Known rows, with every step that occurs
sivi sovif kiset: [ 2.22  0.62  0.37 -0.26  2.10  0.31 -1.03  2.16 -4.11  0.60 -1.50  1.70
 -0.96 -0.54  0.54  2.46 -1.63 -1.36 -0.85  0.48  4.05 -1.42 -2.41 -0.13]
noki sivi sovif: [ 3.05  0.43  0.12  0.87  0.33  1.06 -0.92  2.02 -5.55  0.97 -2.05  2.01
 -0.77 -0.03 -2.28  2.21 -1.94 -0.49 -1.40 -0.76  3.19 -1.25 -0.51 -1.92]
sivi noki kiset sovif dezibak leka fabi mefa: [ 2.36  4.13  1.01  2.48  1.17  0.44 -0.36  2.27 -5.01 -1.26 -0.54  1.76
 -0.80 -0.44 -0.89  1.28  1.72  1.63 -0.91 -0.17  2.24 -1.17  0.66 -3.12]
sivi noki kiset leka: [ 1.54  2.99 -0.23  1.50  0.64  1.63 -0.01  2.32 -5.87  0.22 -2.41  0.98
 -0.72  0.11 -0.85  2.07  1.97 -1.73 -1.02 -1.13  0.94 -0.94  1.30 -1.45]
dezibak sovif sivi noki kiset leka fabi mefa: [ 2.53  4.69  0.97  1.85  1.15  1.15 -0.41  2.36 -5.51 -0.87 -0.77  1.44
 -0.63 -0.53 -2.10  1.36  1.58 -0.40 -0.93 -0.72  2.11 -0.91  0.12 -2.44]
kiset sovif dezibak leka fabi: [ 1.84  3.69  1.21  0.71  0.46  0.11 -0.73  2.22 -3.58 -1.22 -0.95  2.10
 -1.51 -1.68 -0.76  0.75  1.11  2.31 -0.43 -0.66  3.02 -1.41  1.27 -2.43]
noki sivi sovif kiset leka fabi mefa: [ 3.09  3.80  0.75  1.98  1.90  0.92 -0.58  2.24 -5.33 -0.30 -1.19  1.21
 -0.88 -0.50 -1.21  1.82 -0.50 -0.31 -0.85 -0.91  2.71 -0.93 -2.03 -1.93]
kiset leka fomu: [ 2.03  2.55 -1.55  2.63  1.63  2.02 -0.20  2.18 -3.88 -0.18 -0.57  0.97
 -1.48 -0.99 -0.49  1.79 -0.28  0.61 -0.35 -0.93  1.30 -1.27 -0.51 -2.32]
dezibak sovif kiset: [ 1.77  3.01  0.86 -0.99  1.61  0.99 -1.13  2.29 -3.64 -0.33 -1.37  1.30
 -0.54 -0.83 -0.82  1.24 -0.32 -0.58 -0.57  0.65  3.35 -1.03  0.47 -0.28]
dezibak sovif kiset noki: [ 1.52  4.13  0.11  1.44  1.77  1.17 -0.66  2.38 -4.28 -0.09 -2.32  0.94
 -1.01 -0.46  0.26  1.74  3.92  0.32 -0.91 -0.80  2.75 -1.26  1.74  0.26]
noki kiset sovif: [ 1.42  3.68  0.22  1.44  0.97  1.22  0.06  2.15 -4.87  0.11 -3.18  0.94
 -0.63 -0.20 -3.48  2.49  0.35 -0.06 -1.16 -0.80  0.99 -1.20  1.34 -1.43]
sovif sivi noki kiset: [ 1.61  0.64 -0.33 -0.44 -0.15  0.64  0.07  2.16 -6.68  0.39 -1.80  1.59
 -0.11 -0.36 -1.70  1.98  2.36 -1.70 -0.76  0.73  1.28 -1.27  0.69 -2.46]
kiset noki: [ 1.63  3.91 -0.71  2.51  0.98  1.24 -0.14  2.28 -2.96  0.38 -2.29  0.61
 -1.43 -0.37  0.25  1.61  3.16  1.36 -1.16 -1.53  1.46 -1.41  1.86 -0.66]
sivi noki kiset sovif dezibak leka fabi: [ 1.88  2.90  1.16  0.75  0.12 -0.15 -0.61  2.23 -5.09 -1.24 -0.94  2.29
 -1.19 -1.45 -1.40  1.04  2.84  1.89 -0.51 -0.27  2.76 -1.53  1.55 -2.82]
leka fabi mefa: [ 2.87  4.26  0.36  2.00  1.06  0.58 -0.37  2.19 -2.49 -0.55 -0.46  0.88
 -1.03 -0.89 -1.67  0.84 -0.79  1.73 -0.88 -0.49  1.75 -1.22 -1.09 -2.66]
noki sivi sovif dezibak leka: [ 1.47  1.87  0.90  0.79  0.62  1.06 -0.97  2.15 -5.02 -0.69 -1.20  2.87
 -0.93 -0.23  2.41  0.99 -0.32  0.90 -0.76 -0.12  4.06 -0.88  2.47 -2.49]
kiset leka kuni: [ 1.82  3.37 -1.53  1.28  1.08  1.63 -0.77  2.11 -5.98 -0.11 -2.24  0.88
 -1.41 -0.67 -1.15  2.00  1.89  0.04 -0.99 -1.32  1.32 -1.22  0.56 -2.14]
leka dezibak sovif kiset: [ 1.88  3.80  0.59 -0.92  1.73  0.27 -1.32  2.13 -4.15 -0.87 -1.20  1.43
 -0.65 -1.06 -2.12  0.91  0.38 -0.23 -0.57  0.34  3.27 -1.16  0.11 -0.69]
kiset noki sivi sovif: [ 2.91  1.04 -0.07  1.81  0.56  1.15 -0.78  2.08 -6.13  1.02 -2.54  1.91
 -0.92  0.13 -1.76  2.48  0.26 -0.24 -1.51 -1.34  3.24 -1.32  0.12 -1.46]
kiset sovif dezibak: [ 1.69  1.89  0.58  1.83  1.76  0.68 -0.07  2.31 -3.18 -0.59 -1.75  2.28
 -1.94 -0.61 -1.67  2.08 -0.17  1.29 -0.69 -0.98  2.81 -1.57 -0.25 -2.24]
noki sivi sovif dezibak leka fabi: [ 2.37  2.30  1.14  0.22  0.03  0.03 -0.95  2.13 -4.90 -0.96 -1.00  2.53
 -1.21 -1.56 -0.89  0.77  0.80  1.80 -0.42 -0.50  3.71 -1.35  0.59 -2.92]

Rows
[ 2.26  4.05 -0.33  0.59  1.92  0.10 -0.89  1.93 -6.12 -0.51 -1.97  1.41
 -1.22 -0.71 -2.47  1.57  0.53 -1.07 -0.88 -1.63  2.44 -1.14 -1.42 -1.27]  noki sivi sovif kiset leka dezibak
[ 1.39  2.29  0.76  1.42  0.78  1.12 -0.87  2.20 -5.40 -0.68 -1.50  2.80
 -1.03 -0.12  2.81  1.21  1.21  1.12 -0.83 -0.49  4.06 -0.93  2.92 -2.16]  kiset noki sivi sovif dezibak leka
[ 1.78  6.24  0.56  0.81  0.20  1.07 -1.12  2.11 -4.69 -1.57 -1.83  1.72
 -0.50 -0.65 -5.08  0.15  1.69  0.53 -1.13 -1.30  2.15 -0.94  3.20 -2.17]  noki kiset leka dezibak sovif
[ 1.93  0.92 -0.47  0.37 -0.47  0.44 -0.01  2.13 -5.70  0.23 -1.87  1.28
 -0.14 -0.20 -2.46  1.68  2.43 -0.31 -0.99  0.57  0.75 -1.46  1.12 -2.74]  sivi noki kiset
[ 1.14  3.15  0.45 -0.14  1.80  1.73 -0.15  2.28 -4.54  0.60 -1.80  1.38
 -1.30 -0.77 -0.41  2.57 -1.11 -2.15 -0.80 -0.79  2.35 -0.90  0.16 -0.33]  kiset sovif sivi
[ 2.22  2.03 -1.19  0.50  1.74  1.40 -1.04  2.08 -8.39  0.18 -2.67  1.29
 -1.12 -0.54 -0.95  2.77  1.82 -1.44 -0.86 -0.96  2.53 -1.16 -0.82 -1.70]  noki sivi sovif kiset leka kuni
[ 1.41  4.25  0.60 -1.14  0.81  1.21 -0.92  2.15 -4.68 -0.66 -0.99  2.07
 -0.83 -1.20 -2.30  0.79  0.02 -1.39 -0.68 -0.47  3.07 -0.84  1.38 -1.48]  leka dezibak sovif sivi
[ 0.94  2.82  0.43 -0.50  1.45  1.57  0.08  2.20 -5.97  0.49 -2.51  1.55
 -0.73 -0.71 -1.10  2.70 -0.33 -2.68 -0.65 -0.44  2.17 -0.85  0.19 -0.90]  noki kiset sovif sivi
[ 0.92  2.98  0.68  0.63  0.68  1.08 -0.73  2.22 -3.18 -1.04 -0.84  2.29
 -1.11 -0.57  3.13  0.44 -0.04  1.61 -0.51  0.08  3.17 -0.88  3.01 -2.30]  sovif dezibak leka
[ 1.28  3.41  0.85 -1.13  0.70  1.91 -0.77  2.30 -4.20 -0.12 -1.12  1.93
 -0.74 -1.00 -1.03  1.11 -0.69 -1.73 -0.67 -0.15  3.17 -0.70  1.75 -1.06]  dezibak sovif sivi
[ 1.94  2.72 -0.98  1.84  2.22  2.00 -0.59  2.24 -4.81 -0.51 -0.56  1.19
 -1.17 -1.06 -0.50  1.90  0.28 -0.14 -0.17 -0.45  2.23 -1.16 -0.58 -1.69]  dezibak sovif kiset leka fomu
[ 1.95  5.69  0.58  1.06  0.12  0.93 -1.19  2.17 -5.18 -1.52 -1.37  1.78
 -0.58 -0.47 -5.22  0.36  2.77  0.47 -1.31 -1.19  1.99 -1.12  3.51 -2.19]  sivi noki kiset leka dezibak sovif
[ 2.56  0.13  0.34 -0.73  1.90  0.55 -1.00  2.10 -5.92  0.80 -1.99  1.65
 -0.64 -0.44 -0.11  2.60 -1.55 -1.81 -0.73  0.41  3.88 -1.19 -2.37 -0.45]  noki sivi sovif kiset
[ 1.70  2.92  0.18  1.82  0.86  1.01  0.01  2.24 -5.54  0.22 -2.49  1.03
 -0.75  0.06 -3.64  2.82  1.94 -0.18 -1.42 -0.64  0.73 -1.44  1.76 -1.45]  sivi noki kiset sovif
[ 2.74  3.96  0.87  2.62  1.24  0.67 -0.62  2.21 -5.23 -0.90 -0.89  1.93
 -0.92 -0.46 -0.01  1.17  1.27  1.72 -0.90 -0.76  3.16 -1.04  0.16 -2.90]  kiset noki sivi sovif dezibak leka fabi mefa
[ 1.76  2.05 -0.96  1.18  0.74  1.02 -1.20  2.01 -8.08 -0.74 -2.11  2.37
 -1.12 -0.52  0.61  1.79  3.72  1.34 -0.91 -0.53  3.17 -1.29  2.17 -3.23]  kiset noki sivi sovif dezibak leka kuni
[ 0.82  3.69  0.99  1.31  1.18  1.26 -0.63  2.27 -3.70 -1.07 -1.20  2.23
 -1.27 -0.36  2.38  1.07  0.25  1.54 -0.73 -0.39  3.05 -0.90  3.45 -1.86]  kiset sovif dezibak leka
[ 1.35  2.79 -0.09  0.91  0.86  1.77  0.06  2.33 -6.54  0.31 -2.38  1.19
 -0.70 -0.03 -0.35  2.29  1.93 -2.71 -0.87 -1.04  1.27 -0.81  0.99 -1.24]  sovif sivi noki kiset leka
[ 2.00  2.41  0.36  0.74  2.30  1.70 -0.67  2.29 -5.99  0.63 -2.44  1.24
 -1.06 -0.08  0.76  2.69 -0.80 -2.80 -0.82 -1.23  3.12 -0.77 -1.19  0.18]  noki sivi sovif kiset leka
[ 1.89  6.44  0.58  1.07  0.46  1.20 -1.26  2.16 -3.68 -1.51 -1.34  1.61
 -0.90 -0.70 -4.61  0.08  1.11  0.93 -1.22 -1.58  2.23 -0.98  3.18 -1.77]  kiset leka dezibak sovif
[ 2.01  1.64  0.39  0.23  0.38  1.28 -0.80  2.45 -4.86  0.23  0.16  1.77
 -1.08 -0.33 -1.32  1.74  2.27 -1.09 -1.30  0.06  2.21 -1.32  2.28 -1.26]  dezibak sovif sivi noki
[ 1.53  1.56  0.55  1.44  1.37  0.49  0.15  2.23 -4.60 -0.73 -2.51  2.46
 -1.36 -0.55 -2.37  2.20  0.57  0.77 -0.54 -0.56  2.61 -1.51 -0.26 -2.82]  noki kiset sovif dezibak
[ 2.37  3.25 -0.22  0.25  1.08  1.07 -0.61  2.10 -7.55  0.15 -2.86  0.91
 -0.50 -0.51 -2.31  1.55  2.93 -0.21 -0.64 -1.02  2.01 -0.88  1.30 -1.26]  leka dezibak sovif kiset noki sivi
[ 1.91  1.46  0.15  0.99  1.16  1.16 -0.39  2.43 -5.11  0.72 -0.26  1.38
 -1.49 -0.17 -0.87  2.77  2.03 -1.41 -1.37 -0.37  1.67 -1.48  1.13 -0.76]  kiset sovif sivi noki
[ 1.70  1.07  0.51  1.70  1.29  0.37  0.09  2.29 -5.09 -0.63 -2.02  2.51
 -1.46 -0.38 -2.48  2.41  1.74  0.71 -0.72 -0.50  2.45 -1.69  0.05 -2.82]  sivi noki kiset sovif dezibak
[ 1.62  2.97 -1.08  0.55  0.65  1.67 -0.80  2.16 -8.77 -0.39 -2.40  1.57
 -0.73 -0.52 -2.29  2.24  4.07 -1.40 -0.95 -0.76  1.68 -1.13  1.62 -2.58]  dezibak sovif sivi noki kiset leka kuni
[ 2.34 -0.22  0.48  1.51  1.09  0.21 -0.59  2.19 -3.26 -0.34 -1.28  3.24
 -1.78 -0.52 -0.93  1.87 -1.05  0.95 -0.86 -0.52  4.35 -1.77 -1.65 -2.80]  sivi sovif dezibak
[ 1.62  1.30  0.06 -0.49 -0.34  0.85 -0.20  2.20 -6.87  0.02 -1.74  1.82
  0.05 -0.34 -2.56  1.75  2.74 -1.57 -0.86  0.71  1.63 -1.19  1.68 -2.48]  dezibak sovif sivi noki kiset
